Every row comes from one small tree of marks. Brackets hold a mark, then the marks that hang from it, in alphabetical order. Every link used is in the known rows. Which tree was each row made from?
Known rows:
(H (A B) V): [ 3.03 -1.78  2.59  1.87 -0.12 -1.02  1.61  0.06  0.00  0.04  3.22 -0.29
 -2.44  1.16  3.64 -1.41  4.88  0.51 -0.43  1.67  1.83  4.32 -0.55  4.62
  0.81]
(H (C X) G): [ 5.19 -2.66  3.97  0.60  0.64 -2.98 -2.71 -0.73  0.45  3.29  2.99  1.14
 -3.56 -0.62  0.94 -1.71  3.71  1.27 -0.70  3.14  0.05  5.45 -4.23  0.68
  1.18]
(A B (X C)): [ 3.99 -0.92  2.17  0.23 -0.84 -2.37 -1.50  1.60  1.47  3.76  6.67  1.77
 -2.31 -1.34  1.48  0.75  0.33  0.51 -0.78  1.31  0.25  4.05 -3.44  2.70
  2.09]
(G (H (A B (X C)) V) L): [ 4.21 -0.30  4.68  3.13 -0.06 -1.14  3.13  2.12  0.94  1.47  5.39  2.24
 -2.30 -3.63  2.76  0.41 -0.53  0.23  0.62  0.66  2.68  4.44 -1.29  5.62
  0.66]
(G (H A) L): [ 2.20 -1.79  6.21  3.08  3.16 -0.82  2.83 -1.87 -0.67  2.39  3.33  1.19
 -1.69 -3.52  1.44  0.70  2.05  0.06  0.90  3.13  1.11  2.58 -1.23  1.41
 -0.80]
(K (D (H C G V))): [ 2.68 -2.97  4.02  3.53  1.73 -2.66  0.10  0.37  1.33  0.04 -0.27  0.25
 -3.45  1.48  1.85 -2.80  4.67 -0.03  1.48  2.94  0.41  4.66 -0.21  3.18
  1.05]
(H (V K L)): [ 3.01 -1.78  3.51  1.47 -0.33 -0.71  1.29 -2.23 -1.29  0.51  0.97 -1.06
 -2.13 -0.14  0.02 -0.75  1.65  2.31 -0.95  2.51  2.14  1.96 -1.49  2.75
 -0.86]
(D (H A G)): [ 1.17 -3.41  5.18  2.32  2.12 -2.16  2.69 -1.54 -0.28 -0.61  4.19 -0.25
 -2.28  1.32  1.10 -2.48  4.61  0.39  1.63  3.74  2.39  3.87 -1.15  1.04
  1.46]
(V K L): [ 3.75 -2.20  3.37  0.91  0.53 -1.31 -0.15 -2.59 -1.26  2.00  2.67 -0.58
 -2.30 -0.97 -0.62  0.26  1.12  2.45 -1.36  3.53  1.06  1.54 -2.71  0.23
 -0.17]
(H (G L)): [ 2.67 -2.32  4.64  1.44  0.80 -1.44  1.36 -2.50 -0.58  2.18  2.76  0.18
 -1.65 -0.50 -0.17  0.60  2.44  1.04  0.59  3.31  1.39  3.38 -2.88  0.68
 -0.08]
(K (D (H (V L)))): [ 2.36 -1.76  2.91  2.93  2.84 -0.18  1.55  0.26  0.57 -0.69 -0.25  0.00
 -1.04  0.16  0.52 -1.43  3.53 -0.20  0.41  3.02  1.52  1.50 -0.70  2.38
  0.13]
(G (H (A B X) C (V K)) L): [ 7.55 -2.26  4.91  3.37 -1.07 -1.92  1.49  0.86 -0.84  2.17  2.20  1.18
 -3.77 -3.23  2.64 -0.72  0.40  1.62 -0.69  0.73  2.90  4.87 -1.22  6.04
  1.12]
(B (A X)): [ 1.80 -1.05  2.95  1.13  0.74 -0.91 -0.37 -2.18 -0.74  3.26  2.07  0.80
 -0.59 -0.74  0.30  0.19  2.42  0.25  1.62  2.24  1.04  3.53 -2.50  1.56
  0.93]
(A B (X (C H))): [ 4.23 -0.72  4.15  0.88  0.37 -1.61 -1.70  0.71  1.72  3.52  5.73  1.91
 -2.23 -1.70  2.25 -0.24  0.10 -0.04 -0.88  1.87 -0.09  4.43 -1.98  3.50
  1.53]
(X A (C H)): [-0.29 -0.40  7.17  2.03  1.70 -1.79  0.10 -1.24  0.01  2.45  4.98  0.99
 -3.28 -1.85  2.18 -0.29  0.59 -0.23  1.54  3.07 -1.15  2.28 -0.29  1.76
 -0.74]
(H A G V): [ 1.05 -3.00  4.46  2.71 -0.40 -1.36  2.90 -2.00 -0.25 -1.14  2.21 -1.23
 -2.98  1.43  3.48 -2.07  5.39  0.81  1.45  2.64  3.15  5.14 -0.47  3.26
 -0.30]
(G (H C) L): [ 4.04 -1.04  5.64  1.46  2.93 -1.88 -0.49 -1.74 -0.31  4.56  2.01  2.46
 -2.94 -4.29 -0.52  1.27  0.71  0.83  0.16  3.16 -0.98  3.15 -1.29  0.95
 -0.74]
(X (A B) (C (H G V))): [ 1.01 -0.60  5.43  2.53 -1.22 -2.47  1.14  0.13  0.90 -0.34  5.16  0.33
 -4.55  0.26  4.07 -1.52  2.54  0.31  1.17  3.45  0.47  4.96  0.02  4.70
  0.46]
(A B (X (C (H G (V L))))): [ 5.34 -1.04  3.13  1.06 -2.09 -0.87 -0.17 -0.13  1.45 -0.79  3.98  0.92
 -3.45 -1.12  2.19 -0.94  0.87  1.58 -0.65  2.90  3.57  5.58 -1.35  4.20
  0.77]
(G (H (A X) C) L): [ 5.71 -2.34  6.03  2.43  1.35 -1.20  0.55 -0.81 -0.97  3.44  2.38  2.15
 -3.13 -5.06  1.44  0.66  0.93  0.71  0.79  1.76  2.44  4.06 -1.33  2.01
 -0.16]
(V (H A C) K L): [ 4.67 -2.05  5.88  2.62  2.12 -2.59  0.84 -3.12 -1.58  1.68  2.49 -0.49
 -4.99 -1.18  0.56 -0.05  1.39  1.64 -0.53  2.94  1.91  1.40 -0.77  1.64
  0.20]
(H (A B) C (G L) V): [ 6.31 -2.20  3.15  2.18 -1.23 -2.06  1.36 -0.34 -0.58 -0.51  2.54  0.67
 -4.34  0.82  2.27 -0.91  3.46  1.88 -0.06  2.01  3.28  5.60 -0.63  4.23
  1.06]
(D (H V) K): [ 0.29 -0.96  5.09  1.53  2.84 -1.01  1.85  0.27  1.29  1.21  1.39  0.08
 -2.36  1.42 -1.25 -3.55  2.37  0.03  0.82  1.13  0.66  1.62 -1.20  2.01
 -0.35]

Write each row's tree:
[ 7.05 -1.39  4.17  2.44 -0.40 -1.07  1.23  1.08 -0.33  1.82  2.24  2.09
 -3.47 -3.67  2.87 -0.27  1.73  0.75 -0.08  0.94  3.04  5.23 -0.68  5.33
  0.77]
(G (H (A B X) C V) L)
[ 5.70 -1.01  5.74  1.50  3.43 -1.81 -1.28 -0.26  0.03  5.46  2.32  2.95
 -2.16 -4.86 -0.43  0.03  0.78  0.48 -0.77  2.74 -0.95  3.65 -3.75  1.35
 -0.02]
(G (H (C X)) L)
[ 5.76 -1.81  4.27  1.76  0.73 -2.52 -0.39  0.23  0.06  3.30  4.06  0.74
 -4.22 -1.32  3.17 -0.16  3.39 -0.47 -0.30  1.15  1.56  4.03 -1.73  3.91
  2.34]
(V (H (A B X) C))
[ 8.16 -2.64  2.62  1.64 -1.31 -1.60  0.88  1.21 -1.40 -1.13  2.24  0.41
 -3.86 -0.18  0.45 -2.78  1.18  2.56 -1.30  1.23  4.90  3.79 -0.71  4.79
  2.50]
(D (H (A B X) C (V K L)))
[ 5.97 -2.12  4.61  2.29  1.63 -3.72 -0.59  0.33  0.89  2.35  5.05  0.68
 -4.84 -0.10  3.39 -1.91  5.08 -0.10 -0.86  2.99  0.84  5.25 -3.95  2.91
  2.93]
(V (H (A B) (C X) G))
[ 1.60 -3.13  4.39  4.16  4.26 -1.71  1.58  0.36  0.68  0.64  2.50  0.05
 -1.35  0.59  2.61 -1.86  4.67 -1.24  1.33  2.65  0.57  2.08 -1.24  1.39
  1.36]
(K (D (H A)))
[ 1.46 -0.19  3.44  0.86 -0.44 -3.11 -0.54  1.28  0.30  2.61  7.43  1.28
 -3.81 -0.99  2.10  0.81  1.36  0.59  0.30  2.67 -1.19  2.57 -2.33  2.07
  1.33]
(X (A B) C)
[ 2.75 -0.92  4.73  3.21 -1.13 -1.23  1.28 -3.04 -0.01 -0.74  1.95  0.20
 -2.78 -0.27  0.36 -1.38 -1.32  2.23  1.41  3.22  3.63  4.46 -0.74  3.79
  0.14]
(B (A (X (C (H G (V K L))))))
[ 3.52 -1.74  5.30  3.31  1.68 -2.24  3.47 -1.52 -0.18  1.30  4.93 -0.18
 -2.99  0.09  2.21  0.44  3.65 -0.29  0.43  3.15  2.18  3.12 -2.53  2.98
  1.71]
(V (H (A B) (G L)))
[ 2.68 -0.84  6.73  3.79 -1.60 -2.71  2.73 -0.18 -0.38  0.25  4.85  0.09
 -4.05  0.01  2.34 -1.01 -0.69  1.42  0.56  2.63  1.32  3.71 -0.97  5.51
  0.51]
(X (A B) (C (H (G L) (V K))))
[ 3.70 -1.35  6.30  3.05  2.08 -1.00  2.26 -1.37 -0.70  1.41  0.86  1.63
 -3.34 -3.04  1.69 -0.36  1.88  0.76  0.97  1.94  1.66  3.81  0.92  3.74
 -1.39]
(G (H A C V) L)
[ 1.53 -2.12  7.20  3.79  2.57 -1.70  4.38 -3.00 -0.77  1.50  3.40 -0.59
 -2.50 -0.40  1.48  0.32  3.29 -0.57  1.72  3.01  2.62  2.56 -1.81  2.16
  0.12]
(V (H A (G L)))
[ 4.53 -2.16  5.21  3.29  0.29 -0.46  3.26 -1.53 -0.18 -1.16  2.35 -0.09
 -2.43  0.80  3.36 -1.75  3.82  0.50  0.01  2.94  3.38  5.28  0.03  5.04
  0.32]
(C (H (A B) (G L) V))
[ 1.18 -2.19  6.52  2.97  1.82 -2.29  1.12 -2.27  1.26  0.22  5.51  0.46
 -3.72 -0.18  3.07 -1.50  2.03  0.53  1.18  3.71  1.20  4.93 -0.39  1.59
 -0.10]
(X (C (H A G)))
[ 8.32 -1.68  3.09  2.42  0.38 -2.19 -0.42  1.04 -0.09  0.67  2.96  1.23
 -4.72 -2.92  2.54 -2.30  2.01  2.42 -2.68  2.79  2.01  4.47 -2.67  4.11
  1.15]
(G (H (A B) (C X) (V K L)))
[ 5.55 -2.85  5.88  5.19 -0.87 -2.97  0.59  1.27 -0.85  1.88  0.04 -0.26
 -4.00 -0.80  3.03 -1.87  2.44  0.65  0.62  1.63  1.23  3.57 -4.26  3.96
  0.64]
(H (C (X A)) (G L) (V (K D)))
[ 5.20 -3.52  4.35  2.03 -0.60 -1.34  0.08 -0.96  0.47  0.57  4.28 -0.05
 -3.11 -0.41  4.82 -1.89  4.55  0.27 -0.18  3.14  3.14  6.25 -1.90  3.19
  2.08]
(C (H (A B X) G))
[ 2.78 -2.49  6.94  4.35 -0.70 -2.18  5.46  0.69 -0.55 -0.72  4.26  0.03
 -1.91  0.36 -0.12 -2.33 -1.38  1.09  2.02  0.50  5.18  3.80 -1.39  5.22
  1.42]
(D (H (A (X C)) (G L) (V K)))
[ 3.90 -1.19  3.20  0.76  0.03 -2.06 -1.15  1.74 -0.43  3.31  5.43  0.72
 -2.25 -1.36  2.65 -0.90  4.18 -0.06 -0.88  2.67 -0.53  3.07 -5.15  2.12
  2.06]
(C (X (A B)))
[ 7.70 -1.97  4.17  1.90  0.45 -1.80 -0.20  0.73 -0.32  3.33  3.97  2.61
 -3.53 -4.50  2.19  0.76  1.41  0.91 -0.40  1.92  2.02  4.74 -2.02  2.95
  1.43]
(G (H (A B X) C) L)
[ 4.00 -1.63  6.10  4.34 -0.26 -2.29  3.45 -0.74  0.52 -0.77  4.85  0.05
 -3.54  1.02  2.66 -1.69 -0.35  1.49 -0.27  2.15  2.65  4.82 -0.33  5.86
  0.84]
(X (C (H (A B) (G L) (V K))))
